What can hang from each mark
j360: j849
j849: j410 j504
j422: j360 j504
j242: j360 j410
j504: j242 j422 j435 j849
j435: j360 j504
j258: j360 j410 j504
j410: j242 j258 j422 j435

Each row was made from one small tree. The marks that hang from a mark follow it in brackets, in the order of their numbers. Every link used is in the known rows. Write each row's tree.
Known rows
j242{j360{j849} j410{j258 j422}}: [  2 -30  35  -9 -19  27  10  11  -4  -3 -31 -33   3  18 -16 -13 -36 -15
   9  26  23  16  -2 -14  15  36  52  -3]
j360{j849{j504{j242 j422}}}: [-14   8  19 -10 -31  13  17  11  -2   0 -35 -34  15  -5 -21   3 -34   2
  24  19  19  15  -8  -8  26  11  19  -6]
j504{j242{j360} j849{j410{j435}}}: [ 10  -3  36  -9 -20  -7   4  -2  19 -10 -39 -38  14   5 -19   0 -43 -16
  20  15  15  20  -4 -16   4  20  23  -7]
j360{j849{j504}}: [-13   2  19  -2 -22  19  11  11  10   0 -20 -22   0   3 -23  -9 -10   5
  18  22  15  11  -1  -7  10  11   5   9]
j360{j849{j410 j504{j242 j422}}}: [-11   6  21  -9 -25  13  23   7   2  -3 -34 -37  10 -14 -16   9 -34 -12
  30  22  23  18  -7 -14  23  13  10  -9]
j242{j360{j849{j410{j258} j504{j422 j435}}}}: [  4 -12  43  -5 -35  20  16   0  17  -7 -38 -38  -7  -2 -16   2 -35 -12
  23  14  19  23  -4  -8  26  26  35  -7]
j435{j504{j242{j410{j422}} j849}}: [ -4  -5  25 -24 -30 -14  21  15  16  -7 -38 -40   2  -5 -23   2 -47  -1
  18  29  16  20  -7 -25  22  25  31  -9]
j410{j422}: [ -8 -10  19  -8 -25  -6  12  10  -2 -14 -25 -27   1  14 -14   5 -12   5
  17  25  14  11  -1 -10  25  20  27   5]
j242{j360 j410{j258{j504} j422}}: [ 10 -30  45  -9 -30   2  23   8   5  -6 -32 -38 -17  19 -14  -4 -27  -2
  10  21  18  37   5 -13  17  31  46  -7]
j435{j360 j504{j242{j410} j422}}: [  0   6  41 -13 -23 -19  19  17  -2  -7 -36 -43  -6   3 -21  20 -39  -8
  22  26  15  19   7 -16  12  18  31 -11]
j360{j849{j410{j435} j504{j242 j422}}}: [  1   1  32  -2 -38  19  24   6  10 -11 -43 -36   8 -17 -13   5 -40 -22
  31   8  19  20  -7 -16  28  16   8 -13]
j435{j360 j504}: [ -3   6  40   0 -17 -17   9  16   6  -5 -20 -27 -22  15 -21  11 -12   5
  15  26  10  13  14  -5   0  14  21  10]
j410{j242{j360{j849}} j258 j422}: [  0 -18  27   1 -24  38   4   9  -9  10 -39 -33   2  19 -11 -12 -48 -10
   7  17  27  14  -3  -8  19  32  45  -3]
j410{j242 j422}: [ -6  -2  13   1 -27   8  13  10  -4  -3 -35 -31   1  12 -11   2 -28   0
  17  19  19  11  -2 -14  22  20  18   1]
j849{j410{j242{j360} j258 j435}}: [ 18 -13  38  14 -20  22   9  -3  14  -3 -42 -35 -10  10  -5   1 -44 -27
  10   6  21  20   6 -17   0  30  18  -6]
j242{j360{j849{j504{j435}}} j410{j258 j422}}: [  9 -29  48 -14 -42  25  18   8  18  -8 -40 -37  -7   8 -22 -15 -41  -3
  15  11  19  23   0 -15  22  32  49  -8]
j410{j258{j360 j504{j242}} j422}: [  5 -18  47 -17 -34   1  19  11  -6  -1 -42 -36 -11  15 -15   4 -43  10
  10  11  10  43  13 -12  14  25  49 -15]
j258{j360 j410}: [  1   1  32 -13  -5  -1   8  10  -1  -8 -21 -27  -7  21 -19   9  -4   2
  17  25  -2  28  22  -3 -11  12  13   3]
j410{j242{j360{j849}} j258 j435{j504{j422}}}: [ 12  -6  41  15 -38  36  11   7   6   6 -48 -37 -14   3  -9   1 -57 -26
  11   6  21  18  -7  -5  28  29  32  -6]
j410{j242 j258{j504} j435}: [ 10  -7  29  10 -36  24  22  10  14   2 -43 -25 -16   7 -11  -6 -41 -10
   7  -3  10  33   7 -14  12  22  16  -5]
j258{j360 j504{j422 j435 j849{j410}}}: [  5   7  39 -14 -40 -14  20   5  17 -11 -39 -37  -9   1 -20  12 -22  -2
  31  19  -1  45   1 -13  25  13  26  -5]
j849{j504{j435}}: [ -5   4  26  -9 -35  -7  15   7  26 -12 -29 -27  -8   5 -26   1 -13  15
  20  11   5  15   4  -9  13  10  10   5]
j258{j360 j410{j435} j504{j242 j422 j849}}: [ 13   4  49 -20 -37  -3  24  10   7  -7 -48 -39   3   2 -21   9 -42  -4
  26   9  -7  53  10  -6  16  14  29 -15]
j258{j360}: [ -2   2  28  -4 -12  -5   1   6  -2  -7 -21 -26  -3  22 -18   6  -5   5
  13  24   5  18  12  -8  -1  11  15   7]
j242{j410}: [ -6  -2  13  -8 -10  -3  12  10   7 -11 -22 -26   3  11 -20   1 -10  -6
  14  28  11  11   2 -19   2  16  10   4]
j410{j242 j258 j422{j360 j504} j435}: [ 14 -14  22   0 -37  28  16   4   1 -10 -43 -37  -7   8  -9  -2 -54 -13
  10  -9  22  26  13 -16  20  37  38 -10]
j422{j360}: [ -9   3   8  -8 -10  -4   3   9   1 -11 -18 -28   3  18 -24   4  -9   1
  13  22  13  13  11  -7  -5  15  17   8]
j258{j360{j849{j504{j242}}}}: [ -5   5  34 -12 -23  17   7  10   2   6 -31 -31   4   7 -24  -6 -29   7
  18  16  12  22  10  -8  -2   9  13  -4]
j360{j849{j410{j242}}}: [ -9   8   4   4  -7  31  10  11   0   7 -30 -26   3   1 -11  -4 -27 -23
  19  22  22  10  -2 -18   1  17  -2   2]

Write each row's tree
[ 11 -20  46   1 -21  32   9  18   2  -5 -36 -23   1  11 -18 -12 -38 -25
   7  12  12  14  13 -22  -2  32  42   0] => j242{j410{j258 j435{j360{j849}}}}
[ 10 -19  29   0 -23  14  14   9  14 -14 -35 -25  -2   6 -15  -3 -30 -18
   5  11  10  17   5 -25   6  31  24  -3] => j242{j410{j258 j435}}
[ 16 -13  45  -6 -44  14  26   6  11  -2 -51 -39 -28   6  -8   4 -45  -6
  18   3  11  48  14 -19  16  29  32 -15] => j849{j410{j242 j258{j360 j504{j435}} j422}}
[ -2 -25  17 -15 -19  31  13  17  -5  -7 -30 -32   5   9 -19 -12 -35 -17
   8  21  23  17   7 -22   7  38  47  -3] => j242{j410{j258 j422{j360{j849}}}}
[ -6   8  19 -16  -6  14   1   7  -6   6 -27 -34   9  18 -22  -8 -37  -2
  15  15  20  15  -3  -1   5  16  30  -4] => j422{j504{j242{j360{j849}}}}
[ -5  12  13  -1 -22   5  20   8  17   6 -31 -30  -6  -2 -17  -2 -27  -7
  21  22  14  33  -2 -20   7  14   0   0] => j258{j504{j849{j410{j242}}}}
[-14  11  11 -17 -23 -11   8   8  -1  -4 -37 -34  28   1 -23   9 -38   5
  19  29  12  13 -13 -13  28  15  33  -5] => j504{j242 j422 j849}
[  5  -1  36  -1 -37  41   9   8  15  10 -45 -29 -10   5 -21 -13 -45   3
  10   2  11  25  13 -13   3  20  22  -5] => j410{j242 j258{j360{j849{j504{j435}}}}}
[  4 -13  52 -18 -28 -12  16  13  10  -4 -40 -39  -8  -5 -18  10 -58  -4
  15  26  21  24   8 -24  13  37  55 -11] => j435{j360 j504{j242 j849{j410{j258 j422}}}}
[  6 -18  43 -15 -41  14  17   7  18 -10 -36 -39  -5   9 -23 -14 -28  -3
  25  14  17  20  -3 -12  22  21  34  -3] => j242{j360{j849{j504{j435}}} j410{j422}}
[ -3   9  22 -21 -17  11   2   8   5   2 -36 -36   6  18 -26 -10 -44   0
  18   5  14  16  -4  -1   9  16  37  -7] => j422{j504{j242{j360{j849}} j435}}
[ -2  -2  35  -7 -31  13   5   5  21  -3 -30 -30  -5  14 -27 -12 -20   7
  21  12  12  15  -1   0   9  11  21   5] => j242{j360{j849{j504{j435}}}}
[  0  -2  22   0 -32  40  19   8  24   5 -43 -28  -9 -10 -16  -9 -46 -12
  16   5  20  19   3 -21   8  26  11  -6] => j360{j849{j410{j242 j258} j504{j435}}}
[ -2  -9  17 -15 -20  -1  22   9   1 -15 -24 -33  -3   8 -14   4 -19  -2
  20  20  17  18   1 -18  25  25  25  -4] => j242{j410{j422{j504}}}
[  6   0  34   6 -33  -9  24   5  16 -20 -34 -34 -20 -11  -7  23 -21 -25
  27  16  13  19  -4 -13  30  19   4  -2] => j849{j410{j435{j504{j422}}}}
[  5 -19  32  -6  -9   4   6   4   7  -6 -24 -32  -1  20 -19  -2 -24  -8
   4  26  17  17   5 -15  -4  28  34  -1] => j242{j360 j410{j258}}
[  7  -7  30  -9 -29  20   9   3  -1   5 -39 -35   0   9 -14  -3 -51   7
   9  13  17  30   7 -17  23  33  45  -8] => j410{j242 j258{j360} j422{j504{j849}}}
[ 11 -10  57  -3 -44 -12  13  14  16 -14 -37 -32 -14   6 -20   3 -33  -2
  19  16   9  19   6 -13  26  25  42   5] => j410{j422 j435{j360 j504{j849}}}
[  2   1  14  -6 -26  38  20  14  14   8 -43 -33 -16   0 -20 -12 -47 -20
  14   1  16  36  12 -18  -4  28  23  -9] => j422{j360{j849{j410{j242 j258{j504{j435}}}}}}
[  2  -6  25   6 -14  16   1   2   2   7 -32 -32  -2  22 -14  -2 -37  -2
   3  17  20  15   5  -8   0  24  27   0] => j410{j242{j360} j258}
[  2  -4  36 -10 -38  12  17   5  15  -8 -36 -41   1   5 -24  -4 -26  -8
  28  17  14  20  -7  -8  25  15  27  -4] => j242{j360{j849{j504{j422 j435}}} j410}
[ 15 -10  50  -1 -43  43  23   9   6  -2 -46 -35 -12   2 -11  -9 -37 -11
  26   1   8  35  18  -9  11  18  11  -8] => j258{j360{j849{j504}} j410{j242 j422 j435}}
[  9 -16  30   4 -20  11  15   4  16 -16 -34 -23  -7   0  -9   5 -27 -21
  12  12  13  17   5 -21   8  30  17  -2] => j849{j410{j258 j435}}
[  9   3  36  12 -27  10   6  11   1  -3 -39 -28  -4  17 -15   2 -32 -11
  15   6  11  13  14 -13   1  16  17   3] => j410{j242 j435{j360}}
[  2  -3  39 -12 -22 -12  13   2  14  -2 -39 -45   0  -6 -16  15 -56 -11
  17  29  22  25  -9 -13  21  30  42 -13] => j435{j504{j242{j360} j422 j849{j410{j258}}}}
[ 10   0  30   3 -16  38   7   8   4   4 -37 -31  -1  18 -15 -11 -36 -24
  17   7   9  21   7  -1  -4  18  11  -1] => j258{j410{j242{j360{j849}} j435}}
[  7  -9  40 -26 -35  -9  21  12   5  -3 -41 -42   3   8 -23  -3 -40   5
  20  22   7  45   5 -22  13  20  38 -14] => j258{j360 j504{j242{j410{j422}} j849}}
